Each row comes from the steps of one walk. Every step used is in the known rows, and no mark comes twice. Write the walk behind each row, first mark first.
(in the rows, 100 means zero)
Known rows:
buzis -> tubon -> soruruk -> vimif -> romon -> zerikos: |  75 | 126 |  83 |  84 |  79 |  87 | 110 |  90 |  89 | 122 | 100 |  94 | 125 | 109 | 100 | 108 | 113 | 123 | 111 | 114 | 112 |  91 |  78 | 117 |
lazav -> romon: |  81 | 106 |  68 |  83 |  81 |  67 | 133 |  88 |  87 | 120 |  81 | 104 | 121 |  97 |  96 | 130 | 116 | 107 | 108 | 130 |  92 |  77 | 107 | 115 |
soruruk -> vimif -> romon -> tubon -> buzis: |  80 |  69 |  87 |  59 |  73 |  96 | 114 |  80 |  94 | 116 |  91 | 107 | 120 | 109 | 108 | 111 | 119 | 112 | 110 | 124 | 104 |  84 |  87 | 126 |
buzis -> lazav -> soruruk -> tubon -> romon: | 104 |  74 | 101 |  87 |  75 |  87 | 114 |  67 |  74 | 127 |  72 | 104 | 113 |  86 | 101 | 108 |  98 | 124 | 117 | 117 |  97 |  79 |  90 | 115 |
soruruk -> tubon: |  94 |  73 |  95 | 119 |  85 | 102 | 109 |  79 |  82 | 120 |  85 |  92 | 109 | 109 | 114 | 115 | 109 | 117 | 114 | 116 | 102 |  77 |  94 | 104 |
lazav -> soruruk -> tubon -> romon -> vimif -> buzis: |  91 | 133 |  78 | 116 |  73 |  97 | 118 |  89 |  56 | 117 |  90 |  90 | 116 |  95 | 106 |  90 | 140 | 127 | 116 | 128 | 121 |  82 |  98 | 119 |
vimif -> soruruk: | 104 | 127 |  68 |  66 |  80 | 103 | 130 |  99 |  78 | 126 |  92 | 104 | 120 | 105 | 120 |  95 |  98 | 103 | 109 | 132 | 114 |  84 |  94 | 110 |
buzis -> tubon: |  97 | 102 |  80 |  77 |  83 |  81 | 119 |  86 |  98 | 139 |  86 | 111 | 121 | 116 | 114 | 104 | 123 | 112 | 110 | 104 | 123 |  82 | 103 | 119 |
buzis -> vimif -> soruruk: | 100 | 126 |  69 |  59 |  83 |  94 | 126 |  93 |  89 | 138 |  87 |  91 | 126 | 115 | 112 |  91 |  97 | 105 | 112 | 117 | 126 |  88 |  95 | 121 |
lazav -> soruruk: | 118 | 111 |  79 |  79 |  82 | 101 | 132 |  97 |  87 | 123 |  96 | 124 | 118 |  95 | 112 | 111 | 110 | 110 | 107 | 132 |  86 |  77 | 101 | 111 |
vimif -> soruruk -> tubon -> romon -> zerikos: |  82 | 103 |  93 | 109 |  73 |  89 | 109 |  88 |  76 | 116 |  91 |  85 | 115 | 100 | 111 | 103 | 105 | 131 | 114 | 125 | 106 |  90 |  89 | 116 |
romon -> vimif: |  93 | 122 |  81 | 112 |  73 |  82 | 105 |  87 |  55 | 113 | 102 |  87 | 123 |  99 | 124 | 114 | 124 | 119 | 107 | 120 | 121 |  82 |  99 | 111 |
buzis -> lazav: | 112 | 101 |  80 |  77 |  83 |  85 | 119 |  77 |  99 | 135 |  86 |  98 | 131 |  83 | 117 | 115 | 117 | 107 | 108 |  90 | 123 |  78 | 110 | 115 |
zerikos -> romon -> vimif: |  85 | 140 |  75 | 111 |  76 |  90 | 119 |  88 |  59 | 113 |  96 |  80 | 127 | 106 | 133 | 113 | 110 | 113 | 111 | 125 | 115 |  85 |  84 | 108 |
zerikos -> romon -> tubon: |  82 |  88 |  73 |  68 |  78 |  94 | 126 |  88 |  80 | 114 |  96 | 102 | 117 | 105 | 132 | 108 |  92 | 115 | 111 | 126 | 109 |  82 |  86 | 109 |
lazav -> soruruk -> vimif -> buzis -> tubon -> romon: |  92 | 106 |  83 |  65 |  74 |  85 | 115 |  76 |  81 | 135 |  69 | 116 | 119 | 100 |  97 |  94 | 122 | 124 | 115 | 119 | 113 |  84 |  92 | 124 |
buzis -> tubon -> romon -> vimif: |  89 | 114 |  89 |  95 |  67 |  66 | 102 |  76 |  52 | 122 |  89 |  91 | 122 |  99 | 115 | 105 | 119 | 128 | 112 | 114 | 127 |  86 |  94 | 121 |
lazav -> soruruk -> tubon -> romon -> zerikos: |  87 |  98 |  97 | 114 |  74 |  88 | 110 |  88 |  79 | 115 |  94 |  92 | 114 |  97 | 108 | 108 | 110 | 134 | 114 | 125 |  97 |  87 |  91 | 116 |
vimif -> romon -> zafu: |  81 | 143 |  79 |  72 |  81 |  76 | 119 |  96 |  39 | 112 | 105 |  95 | 119 | 106 | 108 | 110 | 105 | 112 | 107 | 127 | 118 |  76 |  79 | 118 |
tubon -> soruruk -> vimif: |  87 |  85 |  87 |  65 |  78 | 121 |  94 |  73 |  91 | 123 |  75 | 111 | 128 |  92 | 112 | 117 | 105 | 116 | 104 | 121 |  94 |  82 |  93 | 105 |
lazav -> soruruk -> tubon -> buzis: | 100 |  64 | 102 | 103 |  80 | 116 | 120 |  81 | 104 | 121 |  83 | 106 | 115 | 109 | 111 | 110 | 122 | 112 | 113 | 126 |  86 |  79 |  99 | 122 |
soruruk -> vimif: |  88 |  97 |  78 |  77 |  84 | 110 |  94 |  77 |  85 | 120 |  81 | 109 | 126 | 107 | 110 | 118 | 117 | 116 | 105 | 117 |  96 |  79 |  93 | 102 |
buzis -> tubon -> soruruk -> vimif -> romon: |  81 | 114 |  79 |  50 |  80 |  89 | 114 |  77 |  84 | 129 |  84 | 106 | 124 | 106 |  92 | 113 | 100 | 107 | 110 | 118 | 110 |  85 |  67 | 112 |
zerikos -> romon: |  84 | 127 |  69 |  92 |  83 | 102 | 139 |  92 |  92 | 122 |  82 |  91 | 125 | 106 | 135 | 119 |  97 |  97 | 110 | 137 | 100 |  84 |  79 | 103 |
romon -> zerikos: |  86 | 117 |  81 | 114 |  78 |  89 | 114 | 102 |  89 | 115 | 105 |  89 | 122 | 101 | 121 | 116 | 124 | 122 | 106 | 124 | 108 |  88 | 100 | 113 |

Which walk is each row?
|  88 |  89 |  76 |  44 |  78 |  84 | 113 |  82 |  69 | 114 | 103 | 116 | 115 | 107 |  99 | 105 |  95 | 121 | 111 | 117 | 106 |  79 |  77 | 112 |  lazav -> soruruk -> vimif -> romon -> tubon
|  97 | 100 |  91 | 111 |  82 | 106 | 110 |  81 |  62 | 118 |  92 |  87 | 110 | 115 | 114 |  93 |  98 | 121 | 117 | 114 | 113 |  80 |  89 | 107 |  romon -> vimif -> soruruk -> tubon
|  89 |  59 | 101 | 108 |  78 | 111 | 114 |  79 | 103 | 121 |  80 |  95 | 115 | 110 | 117 | 115 | 126 | 110 | 112 | 124 |  97 |  81 |  98 | 120 |  soruruk -> tubon -> buzis
| 107 | 121 |  71 |  85 |  84 |  93 | 126 |  84 |  99 | 135 |  85 |  96 | 130 |  82 | 112 | 101 | 138 | 109 | 111 |  93 | 133 |  79 | 113 | 119 |  vimif -> buzis -> lazav
| 110 | 103 |  80 |  61 |  88 | 113 | 102 |  73 |  94 | 126 |  82 | 124 | 130 |  97 | 101 | 108 | 111 | 118 | 108 | 100 |  88 |  75 |  99 | 107 |  buzis -> lazav -> soruruk -> vimif
|  93 |  72 |  97 |  97 |  78 | 117 | 119 |  83 |  99 | 122 |  81 |  96 | 115 | 114 | 115 | 103 | 116 | 109 | 114 | 126 |  99 |  83 |  96 | 121 |  vimif -> soruruk -> tubon -> buzis
|  81 | 102 |  94 | 106 |  75 |  84 | 107 |  86 |  81 | 122 |  89 |  78 | 118 | 105 | 108 | 101 | 105 | 133 | 116 | 117 | 112 |  92 |  89 | 121 |  buzis -> vimif -> soruruk -> tubon -> romon -> zerikos
|  75 | 126 |  81 |  88 |  78 |  90 | 111 |  92 |  86 | 116 | 101 |  90 | 125 | 102 | 103 | 114 | 111 | 121 | 109 | 122 | 105 |  91 |  77 | 114 |  tubon -> soruruk -> vimif -> romon -> zerikos
|  84 |  76 |  88 |  46 |  69 |  90 | 118 |  81 |  86 | 129 |  91 |  98 | 121 |  86 | 112 | 109 |  88 | 115 | 110 | 123 | 119 |  87 |  86 | 121 |  buzis -> vimif -> romon -> tubon -> soruruk
| 114 |  89 |  93 | 108 |  89 | 111 | 121 |  77 |  90 | 126 |  87 | 105 | 112 | 100 | 103 |  98 | 113 | 120 | 118 | 101 |  99 |  72 | 101 | 110 |  vimif -> buzis -> lazav -> soruruk -> tubon
|  83 | 128 |  65 |  93 |  84 | 117 | 112 |  91 |  85 | 121 |  82 | 102 | 123 | 103 | 106 |  99 | 146 | 116 | 109 | 125 | 113 |  81 | 100 | 110 |  soruruk -> vimif -> buzis
| 103 |  95 |  92 |  88 |  82 | 103 | 121 |  68 | 102 | 131 |  80 |  87 | 130 |  98 | 119 |  99 | 111 | 110 | 117 |  88 | 119 |  81 |  99 | 123 |  zerikos -> romon -> vimif -> soruruk -> tubon -> buzis -> lazav
|  89 | 124 |  76 |  99 |  76 |  62 | 114 |  77 |  62 | 117 |  94 |  87 | 129 |  91 | 104 | 118 | 122 | 120 | 110 | 101 | 117 |  78 | 109 | 119 |  buzis -> lazav -> romon -> vimif
|  92 | 123 |  72 |  86 |  84 |  90 | 126 |  92 |  98 | 139 |  85 | 108 | 120 | 115 | 110 |  90 | 143 | 114 | 113 | 107 | 133 |  83 | 105 | 123 |  vimif -> buzis -> tubon
|  81 | 114 |  78 |  55 |  79 |  92 | 115 |  78 |  80 | 124 |  85 | 102 | 124 |  99 |  95 | 119 |  99 | 105 | 109 | 126 | 104 |  85 |  66 | 109 |  tubon -> soruruk -> vimif -> romon
|  90 |  64 |  91 |  58 |  67 | 104 | 114 |  84 |  87 | 122 |  91 | 107 | 119 |  78 | 125 | 111 |  93 | 119 | 106 | 129 | 111 |  83 | 100 | 115 |  romon -> tubon -> soruruk
|  85 | 108 |  84 |  74 |  72 |  95 | 123 |  84 |  93 | 135 |  81 | 104 | 125 |  90 | 108 |  99 | 121 | 118 | 112 | 118 | 122 |  85 | 105 | 125 |  lazav -> romon -> vimif -> buzis -> tubon -> soruruk
|  80 | 148 |  62 | 113 |  77 |  86 | 126 |  96 |  64 | 115 |  93 |  88 | 122 |  98 | 104 | 101 | 150 | 118 | 112 | 127 | 123 |  82 | 107 | 119 |  lazav -> romon -> vimif -> buzis
|  79 |  72 |  84 |  65 |  78 |  76 | 117 |  78 | 111 | 136 |  80 |  87 | 128 | 116 | 103 | 112 | 121 | 114 | 113 | 106 | 118 |  87 | 106 | 138 |  lazav -> romon -> tubon -> buzis -> vimif
|  87 | 146 |  67 | 117 |  76 |  97 | 120 |  98 |  64 | 117 |  97 |  86 | 122 |  98 | 116 |  97 | 150 | 118 | 110 | 126 | 131 |  84 | 104 | 116 |  romon -> vimif -> buzis
|  75 | 129 |  76 |  79 |  82 |  73 | 118 |  93 |  46 | 110 |  94 | 102 | 121 | 102 | 105 | 116 | 111 | 118 | 107 | 126 | 103 |  72 | 104 | 120 |  lazav -> romon -> zafu
|  76 | 135 |  82 |  67 |  82 |  74 | 117 |  90 |  54 | 121 |  99 |  86 | 124 | 115 | 103 | 106 | 109 | 111 | 110 | 118 | 126 |  81 |  81 | 131 |  tubon -> buzis -> vimif -> romon -> zafu
|  88 | 100 |  96 | 115 |  68 |  77 |  97 |  72 |  43 | 114 |  88 |  82 | 116 |  96 | 114 | 111 | 112 | 130 | 114 | 120 | 117 |  83 |  90 | 114 |  soruruk -> tubon -> romon -> vimif
|  87 |  87 |  95 | 103 |  78 | 118 | 122 |  80 |  91 | 119 |  82 |  88 | 118 | 118 | 121 | 100 | 111 | 110 | 117 | 126 | 101 |  85 |  88 | 120 |  zerikos -> romon -> vimif -> soruruk -> tubon -> buzis
